What can hang from each mark
T: J W
R: J V Z
V: W
A: D Z
J: T
H: A
W: T
Z: A R

Known rows, with every way that one mark hangs from another
R[J V[W[T]] Z]: [-14, 151, -9, -43, 0, 98, -56, 130, 290, 15, 335, -105, 46, 834, -241, 94, -185, 52, -24, -242, -327, -79]
R[J[T[W]] V Z[A]]: [-57, -149, 2, -85, -29, 152, -113, 148, -42, 269, 381, 55, 11, -25, -238, 436, -316, -101, -500, -314, -258, 99]
R[J[T] V Z[A[D]]]: [-80, -138, -45, -57, 122, 191, -182, 146, 152, 239, 663, 72, 19, 61, -180, 417, -316, 81, -232, -237, -197, 97]
R[J[T[W]]]: [14, -121, 193, -19, -35, 31, 116, 112, -116, 177, 20, 29, 49, -307, -114, 212, 42, -331, -88, -212, 0, 132]
A[D Z[R]]: [-35, -116, 108, 53, 61, -30, 6, -125, -119, -89, -85, 89, -120, -97, -109, -206, 113, 180, -266, 108, 207, -44]
H[A[D]]: [204, -25, -99, 78, 56, -103, -66, -80, 491, -22, -614, 0, -22, -218, 281, -41, 223, -56, 383, 159, 59, -107]
R[J[T[W]] V]: [-70, -160, 228, -63, -139, 150, -96, 91, -114, 361, 220, 67, 36, -76, -258, 96, -108, -266, -134, -278, -87, 148]
W[T[J]]: [-55, 311, -162, -14, 78, -211, 217, -171, -141, 27, -370, -92, 119, 4, 195, -233, 80, -87, 188, -142, -161, -118]
T[J]: [-42, 160, -84, -11, -73, -56, 252, -103, -82, 7, -159, -52, 55, -325, 17, -202, 56, -53, 417, -32, -3, -43]
R[J]: [60, -22, 133, -8, 7, 38, 200, 42, 29, -11, 96, -30, 77, 126, -52, 32, 84, -205, 324, -180, 24, 61]
R[J Z]: [130, -20, -15, -32, 72, 53, 197, 111, 273, 20, 162, -116, 35, 277, -219, 189, -70, -80, 149, -263, -148, -74]
V[W[T]]: [37, 332, -32, 57, 9, -135, 91, -14, -53, -167, -470, -131, 87, 288, 215, -128, 228, 36, 51, 162, -102, -47]
H[A[D Z]]: [176, -60, -5, 111, 42, -113, -119, -209, 319, -133, -639, 78, -77, -99, 212, -49, 235, -73, 274, 111, 64, -144]
R[J V]: [-27, -68, 176, -50, -101, 162, -10, 21, 27, 179, 281, 9, 75, 358, -192, -81, -69, -146, 276, -255, -53, 87]
W[T]: [61, 221, -93, 3, 100, -194, 157, -143, -127, 78, -586, -123, 129, 97, 203, -193, 157, -91, 41, -105, -132, -88]
V[W]: [75, 185, 51, 66, -82, -12, 94, 44, -5, -156, -386, -115, 45, 92, 91, -89, 237, 61, 167, 255, 18, 15]
R[V[W] Z[A[D]]]: [0, 83, -186, 13, 32, 117, -164, 59, 191, 17, -7, -24, -18, 325, -41, 141, -144, 421, -418, 125, -230, -9]
Z[R]: [30, -21, 40, -64, -150, -53, 179, 73, -194, 49, 20, -148, 8, -369, -82, -276, 41, -154, 333, 116, 256, -14]
A[D Z]: [29, -91, 92, 112, 136, -10, -22, -226, -29, -53, -401, 130, -81, 38, -33, -108, 203, 248, -330, 45, 57, -35]
A[D Z[R[J[T]]]]: [-90, -169, 186, 40, 89, 13, -24, -47, -114, -70, 287, 136, -111, -129, -161, -48, 52, 61, -184, 10, 218, 8]
H[A]: [241, 13, -60, 44, -86, -122, 4, -92, 300, -28, -664, -84, 20, -249, 250, -73, 215, -291, 665, 92, 53, -121]
J[T[W]]: [60, -110, 97, -6, -101, -34, 26, 48, -259, 352, -564, -9, 7, -787, -61, 111, 122, -245, -370, -25, -4, 85]

Rows
[116, -3, -245, 21, 170, -6, 86, 6, 135, 14, -247, -49, 4, -104, 65, 222, -42, 274, -346, 40, -137, -38]
R[Z[A[D]]]
[-151, -135, -9, -46, 106, 5, 63, 184, -277, -71, 736, 92, 2, -529, 145, 225, -129, -24, -105, 106, 266, 212]
Z[A[D] R[J[T]]]
[-34, -114, 240, -19, -103, -14, 72, -67, -388, -78, 202, 16, -52, -166, -203, -102, 41, -286, 202, -83, 204, -13]
A[Z[R[J[T]]]]
[-32, 175, -242, 9, 95, 35, -168, 13, 156, 17, -70, -36, 15, 460, 49, 114, -143, 408, -497, 67, -314, -42]
R[V[W[T]] Z[A[D]]]
[64, -42, -128, -6, 216, 56, 135, 95, 219, -82, 298, 8, 20, 199, -14, 397, -127, 131, -230, -170, -146, 32]
R[J Z[A[D]]]
[134, -85, 0, 72, -11, -127, -98, -138, 251, -158, -405, 56, -107, -187, 156, -120, 184, -117, 320, 150, 171, -155]
H[A[D Z[R]]]
[-199, -43, 76, -92, -137, 75, -40, 204, -428, -71, 833, 24, 30, -255, 51, 131, -210, -166, 134, 107, 195, 223]
Z[A R[J[T] V[W]]]
[58, -10, -177, -48, -36, 100, -74, -35, 19, 192, -102, -67, 27, 107, -93, 80, -188, 165, -168, -79, -226, -27]
R[V Z[A]]
[93, -99, 116, 3, -163, -75, -138, -92, 56, -68, -124, 18, -60, -212, 32, -68, 71, -438, 652, -9, 150, -118]
H[A[Z[R[J[T] V]]]]
[-80, -144, 127, 34, 6, 28, -104, -134, -116, -5, 20, 111, -121, 20, -185, -262, 40, 217, -295, 75, 166, -34]
A[D Z[R[V]]]
[148, -59, 89, 24, -136, -124, -12, -117, 84, -195, -270, -4, -57, -106, 95, -101, 141, -409, 647, 13, 165, -143]
H[A[Z[R[J]]]]
[-118, -94, -36, -40, 90, -10, 143, 134, -218, -171, 610, 76, -2, -262, 162, 132, -106, 62, -126, 105, 250, 190]
Z[A[D] R[J]]
[-177, -125, -11, -66, 17, 77, -12, 120, -212, -52, 725, 105, -6, -95, 68, 52, -215, 98, -168, 57, 193, 198]
Z[A[D] R[J V]]
[30, -42, -207, -21, 61, 112, -124, -14, 143, 192, -64, -10, -2, 125, -73, 113, -183, 334, -383, -29, -215, -10]
R[V Z[A[D]]]
[99, -96, 15, 60, -47, -89, -180, -146, 255, -95, -341, 67, -110, -108, 105, -155, 127, -100, 314, 128, 141, -147]
H[A[D Z[R[V]]]]
[-30, 190, 18, 4, -109, 22, -99, -50, -47, 92, -277, -80, 73, 374, 14, -248, 57, 69, 57, 53, -143, -14]
R[V[W[T]]]
[-15, 247, -163, -27, -62, 21, -78, 18, 199, 89, -108, -150, 26, 488, -167, -105, -122, 204, -38, -51, -326, -168]
R[V[W[T[J]]] Z]
[-183, 55, -123, -29, 5, -23, -71, 70, -261, -110, 343, 50, -6, -74, 208, -64, -112, 247, -321, 274, 134, 133]
Z[A[D] R[V[W[T]]]]
[-122, -106, 190, 40, 20, 64, -96, -44, -51, -139, 307, 139, -123, 267, -203, -161, 21, 188, -258, 55, 154, 3]
A[D Z[R[J V[W]]]]
[-202, -47, 2, -45, -3, 79, -48, 181, -188, -171, 762, 96, -16, 37, 95, 75, -176, 162, -196, 168, 181, 204]
Z[A[D] R[J V[W]]]
[-44, 395, -82, 46, -1, -147, 143, -26, -56, -211, -322, -112, 86, 232, 209, -154, 172, 46, 153, 130, -125, -70]
V[W[T[J]]]
